Every row comes from one small tree of marks. Brackets hold a mark, then the marks that hang from it, in alphabetical order. Every link used is in the known rows. Which tree was each row made from?
Known rows:
(leseg (lidefo mosu vuvab vuzat)): [ 2.14 -2.65  0.67  0.39  2.50 -1.09  1.31  0.32  2.32 -1.01 -2.14 -6.43
 -1.24  1.48 -0.63  0.07  0.12  2.17  2.22  0.83 -2.93  0.23  7.98]
(lidefo komob leseg (mosu vuvab) vuzat): [ 1.71 -3.57  0.30  1.49  2.42 -2.45  6.85  2.87 -1.62  4.33  2.13 -6.12
 -3.65  0.92  3.59  0.05 -2.47  0.46  1.69  0.06  1.89 -2.51  4.88]
(lidefo kerota komob leseg mosu vuvab vuzat): [ 2.92 -2.05  3.16  1.61  5.20 -3.13  7.15  0.17 -1.26  2.11  0.43 -8.05
 -1.26  2.69  5.21 -0.87 -4.25  0.38  0.31  0.79  1.68 -2.40  5.26]
(zabu lidefo): [ 0.43 -0.29  0.63 -1.66 -0.67 -1.59 -1.13 -0.47 -0.21 -0.49  0.93  0.55
  1.45  0.24  0.31  0.48  0.28 -1.60  0.52 -0.40 -0.04  0.84 -1.89]
(tebaraf (lidefo (kerota vuzat zabu) mosu vuvab)): [ 0.31  0.55  4.22 -4.10  1.22 -5.00  2.10 -1.30  2.61 -1.96 -3.66 -1.11
  3.16  1.77  2.07 -0.40 -4.78 -2.44 -0.02 -0.29 -1.67 -1.15  5.78]
(tebaraf lidefo): [-0.74  0.48  1.66 -0.44 -0.56 -1.53  0.61 -0.52  0.04  0.43 -0.08  1.72
 -0.05  1.80  0.18 -0.18 -0.62 -0.20  0.00  0.22 -2.71  0.73 -0.54]
(lidefo (kerota zabu) komob leseg vuvab): [ 1.07 -0.95  3.06  0.18  2.86 -4.65  7.37 -0.99 -1.93 -0.74  0.23 -2.80
  2.38  1.71  4.51  0.95 -5.02 -0.18 -2.22  0.37  2.22 -2.19  1.77]
(leseg (lidefo kerota)): [ 0.38  0.56  1.11 -2.11  2.49 -1.76 -0.66 -1.67  0.39 -2.10  2.74 -2.73
 -0.30  2.56  1.50  0.18 -1.03 -1.71  0.17 -0.27 -2.07  0.53  2.41]
(leseg (lidefo (kerota zabu) mosu vuvab vuzat)): [ 2.10 -1.13  2.35 -2.04  4.10 -3.12  2.70 -0.23  2.59 -1.29 -2.33 -6.03
  0.39  1.54  1.56  0.31 -2.22 -1.28  0.49  0.80 -2.02 -0.07  8.90]
(leseg (lidefo kerota mosu vuzat)): [ 1.86 -0.34  1.96 -2.24  4.33 -0.99  0.28  0.04  1.52  0.59  1.24 -6.17
 -2.35  2.44  2.86 -0.77 -1.29 -2.22  1.18  1.03 -2.33  0.13  6.87]
(zabu (lidefo leseg (mosu vuvab))): [ 2.99 -2.46 -0.74 -1.45 -1.19 -4.66  2.05  0.98 -1.25  1.09  3.33 -3.46
 -0.89 -1.55  1.37  1.07 -0.27 -0.74  1.37 -1.26  3.05 -0.62  1.92]
(kerota vuzat (zabu (lidefo komob leseg vuvab))): [-0.74 -1.86  4.16 -3.14  0.33 -4.74  5.14 -0.42 -0.53 -2.25 -1.87 -1.08
  5.13  2.36  3.71  2.47 -5.04  0.21 -0.77  0.09  1.14 -2.49  1.47]
(tebaraf leseg lidefo): [-0.39 -1.03  0.38 -2.84 -2.49 -3.01  1.88 -1.92 -0.28  1.58 -0.30  1.10
 -0.81  4.18  0.60  0.14 -1.78  1.78  0.27  0.38 -3.59  1.11  0.26]
(tebaraf (leseg (lidefo kerota (komob vuzat)))): [-0.75 -3.58  2.58 -3.60  1.55 -3.16  4.82 -0.69 -0.57  0.39  1.77 -3.48
 -1.24  6.69  2.98  0.23 -4.18  0.48  2.55  1.31 -3.62 -0.65  3.26]
(lidefo komob vuvab vuzat): [-0.20 -2.66  0.67  3.22  3.07 -0.49  4.38  0.87  0.18  0.95 -2.14 -3.32
  0.06  2.52  0.95 -0.33 -2.18  1.78  1.41  0.31 -1.30 -1.09  2.32]
(tebaraf leseg): [ 0.27 -1.57 -1.34 -2.45 -1.96 -1.33  1.37 -1.29 -0.13  0.99 -0.32 -0.48
 -0.74  2.28  0.43  0.18 -0.98  1.91  0.35  0.08 -0.82  0.07  0.88]
(tebaraf leseg (lidefo komob mosu vuvab)): [ 1.97 -4.49  0.67  0.04 -1.16 -4.80  7.15 -2.11 -1.95  1.24 -0.46 -2.62
 -0.07  3.87  1.48 -0.94 -3.19  4.18  1.85  1.23 -2.44 -0.89  3.80]
(leseg (lidefo kerota (komob vuzat) vuvab)): [-0.26 -3.36  3.31  0.49  3.39 -2.78  4.48  0.17  0.55 -2.74  0.06 -4.14
  0.50  4.48  0.89  0.03 -3.50  0.57  3.00  0.57 -3.02 -0.92  3.60]
(leseg (lidefo komob vuzat)): [-0.94 -1.98  1.68  0.08  3.49 -0.21  2.88  0.74 -0.38  0.90  1.18 -3.71
 -1.39  4.11  2.37  0.60 -1.72  0.66  1.20  1.77 -3.72 -0.51  3.81]
(zabu (lidefo leseg)): [ 1.09 -0.26  1.90 -1.98 -0.61 -2.50  0.86 -0.37 -1.31 -0.02  1.94 -1.08
  0.50  0.75  2.17  1.54 -0.67 -0.81 -0.72 -0.32  1.47  0.26 -1.75]
(kerota vuzat zabu): [-2.10  0.86  2.18 -4.18 -0.39 -0.70 -0.06  0.55  2.20 -1.33 -3.09  1.57
  2.88  0.78  1.25  1.09 -2.81 -1.74 -0.81  0.27 -0.23 -1.22  2.30]
(lidefo kerota leseg): [ 1.25  1.27  2.09 -1.27  2.01 -2.08  1.91 -0.99 -1.04  0.37  2.35 -2.69
 -0.66  1.21  3.61  0.31 -2.41 -1.70 -1.70 -0.63  1.90 -0.70  0.14]
(lidefo leseg): [ 0.73  0.06  1.26 -0.36 -0.08 -1.01  2.00 -0.08 -0.92  0.42  0.79 -1.59
 -0.72  0.49  1.77  0.91 -0.80  0.69 -1.16  0.18  1.34 -0.57  0.11]
(komob vuzat): [-1.16 -1.19  2.16 -0.21 -0.32  0.30  0.66  2.17  1.51  0.45 -2.24  0.23
 -0.75  0.69 -0.87  0.02 -0.60 -0.12  2.05  0.52 -0.99 -0.14  0.49]

Which tree is each row?
[ 0.31 -1.00  1.87  0.54  2.91 -3.61  5.49 -1.09 -1.04 -1.15 -0.59 -1.23
  3.15  1.21  2.43 -0.09 -4.18 -1.23 -0.86 -0.13  0.67 -1.52  1.77] : (lidefo (kerota zabu) komob vuvab)
[ 3.53 -1.10  2.95 -1.42  3.17 -3.92  2.71 -0.57  0.76  0.71 -0.20 -6.98
 -0.21  1.52  3.46 -0.10 -2.44 -1.67  0.68 -0.75  1.51 -0.22  3.71] : (zabu (lidefo kerota leseg mosu vuvab vuzat))
[ 1.13 -1.60  1.35 -2.07  2.62 -4.30  5.09  0.69 -1.29  0.91  3.98 -5.64
 -0.90  1.77  5.35 -0.39 -5.27 -1.90  1.21 -1.09  3.01 -3.64  4.45] : (lidefo (kerota vuzat) komob leseg (mosu vuvab))
[ 2.05 -2.25  0.93  0.60  4.39 -3.60  6.79  1.77 -1.54  4.21  3.80 -7.31
 -3.56  1.79  5.33 -0.69 -3.99 -1.87  1.11 -0.45  2.36 -2.34  4.89] : (lidefo kerota komob leseg (mosu vuvab) vuzat)
[-0.07 -1.66  5.61 -1.86  2.36 -3.74  4.82  0.78 -1.79  1.27  2.54 -2.35
  0.31  3.65  4.94  0.65 -4.41 -2.90  1.00  0.51  1.04 -1.26 -1.61] : (zabu (lidefo kerota (komob vuzat) leseg))
[ 1.03 -0.51  2.79 -4.88  2.39 -3.58  1.22 -1.42  2.89 -4.58 -2.13 -4.38
  3.17  1.63  1.66  0.47 -3.74 -1.19  0.64  0.29 -1.55 -1.13  8.67] : (leseg (lidefo (kerota vuzat zabu) mosu vuvab))
[-0.40  0.88  2.73 -3.61  4.05 -1.45  0.76  0.23  2.25 -0.16 -0.72 -2.85
  0.16  2.96  2.54  1.03 -2.17 -3.23 -0.67  0.63 -2.77  0.45  5.17] : (leseg (lidefo (kerota zabu) vuzat))
[ 0.15  0.83  1.88 -2.40  3.16 -1.36 -1.29 -0.13  1.38  1.29  0.59 -2.20
  0.17  2.66  2.63 -0.32 -1.67 -4.54  0.46 -0.94 -0.86  1.16 -0.37] : (zabu (lidefo kerota vuzat))
[ 2.46 -2.15 -1.31  0.06 -0.50 -3.18  3.32  1.42 -0.96  1.58  2.42 -3.94
 -2.39 -1.90  1.13  0.42 -0.48  0.68  0.85 -1.05  3.03 -1.48  3.84] : (lidefo leseg (mosu vuvab))
[ 0.44 -0.69  0.63 -5.91  1.46 -4.27  0.57  0.40  2.54 -2.48  1.22 -3.65
  1.09  0.88  1.69  0.81 -3.28 -3.35  1.51 -1.12 -0.51 -1.47  8.19] : (leseg (lidefo (kerota vuzat zabu) (mosu vuvab)))
[-1.44 -1.75  5.06 -2.75  3.22 -2.97  4.71  1.21 -0.12 -1.01  0.29 -1.40
  0.93  3.63  3.10  1.01 -4.07 -2.48  0.91  2.01 -2.50 -1.13  3.46] : (leseg (lidefo (kerota zabu) (komob vuzat)))
[ 2.08 -0.78  2.37 -0.34  1.80 -0.64  3.17  1.47  0.13  3.23 -0.59 -5.33
 -2.99  0.29  3.12  0.08 -1.15  0.39 -0.20  1.25  1.35 -1.05  4.62] : (lidefo leseg mosu vuzat)
[ 1.02 -2.12  2.92 -2.54  2.50 -3.96  6.07 -1.21 -1.32  4.92  1.12 -4.07
 -2.78  6.20  5.51 -1.77 -4.89 -0.88  1.22  1.60 -3.14 -0.68  4.10] : (tebaraf leseg (lidefo kerota komob mosu vuzat))
[ 0.89 -0.02  2.75  0.18  3.10 -2.72  5.16 -0.93 -3.13  1.28  3.73 -3.04
 -0.47  2.48  5.58  0.01 -3.90 -1.24 -1.40  0.42  2.04 -1.83 -0.15] : (lidefo kerota komob leseg)
[-0.77 -2.40  1.07 -1.63 -1.35 -3.53  5.19 -1.77 -2.44  2.47  1.08  0.79
 -0.56  5.37  2.64 -0.34 -3.32  2.14  0.59  1.11 -3.35 -0.37 -0.10] : (tebaraf leseg (lidefo komob))
[ 0.76 -1.02  1.44  1.54  1.84 -0.93  3.35  0.92  1.31  0.45 -2.57 -4.51
 -1.07  1.97  0.60  0.92 -1.38  2.20 -0.15 -0.28  0.18 -0.42  2.95] : (lidefo leseg vuvab vuzat)
[ 0.91  0.62  3.09 -1.07  3.41 -3.19  4.25  0.27  1.76  0.64 -2.82 -4.09
  0.76  1.90  3.05  1.04 -3.92 -1.37 -1.83 -0.38  0.92 -0.69  3.83] : (lidefo (kerota zabu) leseg vuvab vuzat)
[ 0.35 -3.66  3.24  0.84  1.03 -0.77  4.93  2.55 -1.26  2.07 -0.33 -2.24
 -1.01  0.57  1.68 -1.06 -1.87  0.41  2.80  2.26  0.27 -2.15  2.68] : (lidefo (komob vuzat) mosu)
[-1.06  0.39  2.92 -5.25  1.02 -3.94  3.14 -1.15  1.59  3.60 -2.33  0.02
 -0.45  5.50  3.51  0.12 -4.44 -2.48 -0.83  0.32 -3.86  0.84  2.97] : (tebaraf leseg (lidefo (kerota zabu) vuzat))
[ 0.46 -5.49  0.82  0.27  0.87 -2.74  4.94  3.08 -0.39  0.59  2.39 -4.28
 -2.32  1.18 -0.04  0.12 -1.33  0.83  4.91  1.00 -1.91 -1.54  6.20] : (leseg (lidefo (komob vuzat) (mosu vuvab)))
[-1.64 -2.87  4.39 -2.21  0.01 -2.91  4.32  2.24 -0.61  0.71 -1.36  1.96
  2.73  1.62  1.87  1.12 -2.76 -2.30  1.39  1.78 -0.39 -0.95 -0.86] : (kerota (zabu (lidefo (komob vuzat))))
[ 2.81 -2.29  0.30  0.64  2.67 -4.84  6.46  0.35 -3.19  2.23  5.42 -5.65
 -2.25  0.38  4.72 -0.65 -3.53 -1.19  0.85 -0.80  3.72 -2.74  3.10] : (lidefo kerota komob leseg (mosu vuvab))
[ 0.22 -4.86  1.98 -1.79 -0.71 -4.78  5.56  3.85 -0.63  2.26  0.35 -0.51
  1.00 -0.82  1.04  0.57 -2.52 -2.53  3.56  0.73  1.22 -1.70  2.60] : (kerota (zabu (lidefo (komob vuzat) (mosu vuvab))))
[ 2.81 -1.92  1.59  1.27  1.86 -1.45  4.28  0.99  1.03  1.36 -2.48 -6.38
 -1.47  0.30  1.41  0.27 -1.17  2.24  0.43  0.42  1.08 -1.00  5.65] : (lidefo leseg mosu vuvab vuzat)
[ 1.56 -3.41  2.32  0.18  2.51 -4.34  7.22  2.72 -1.59  2.51  3.32 -5.28
 -2.90  1.11  3.73 -0.59 -4.07 -1.52  2.57 -0.11  2.59 -2.90  3.71] : (lidefo kerota (komob vuzat) leseg (mosu vuvab))
[ 2.19  0.09  2.74 -2.24  2.05 -3.02  2.43 -1.19  1.30 -2.21 -0.93 -5.94
  1.01  1.21  3.20 -0.20 -4.07 -0.11 -0.02 -0.83  2.25 -2.16  5.30] : (lidefo (kerota vuzat) leseg mosu vuvab)
[ 0.78  0.38  1.24 -0.94  1.69 -3.08  2.19 -1.15  1.18 -1.74 -2.13 -0.56
  2.83  0.01  0.46  0.29 -2.45 -1.59 -1.08 -0.82  0.79 -0.41  2.21] : (lidefo (kerota zabu) vuvab)
[ 0.56 -0.24  2.57 -1.84  1.17 -1.48  1.08  0.76  0.32  1.97  0.08 -2.58
 -0.70  2.05  2.84  1.53 -1.25 -1.27 -0.23  0.14  0.28  0.36 -0.06] : (zabu (lidefo leseg vuzat))
[ 1.50 -2.26  2.94  0.74  3.00 -1.11  6.39  1.72 -2.11  3.92  0.75 -5.66
 -2.49  1.56  5.18 -0.22 -2.54  0.63  0.05  2.24  1.48 -2.32  4.13] : (lidefo komob leseg mosu vuzat)
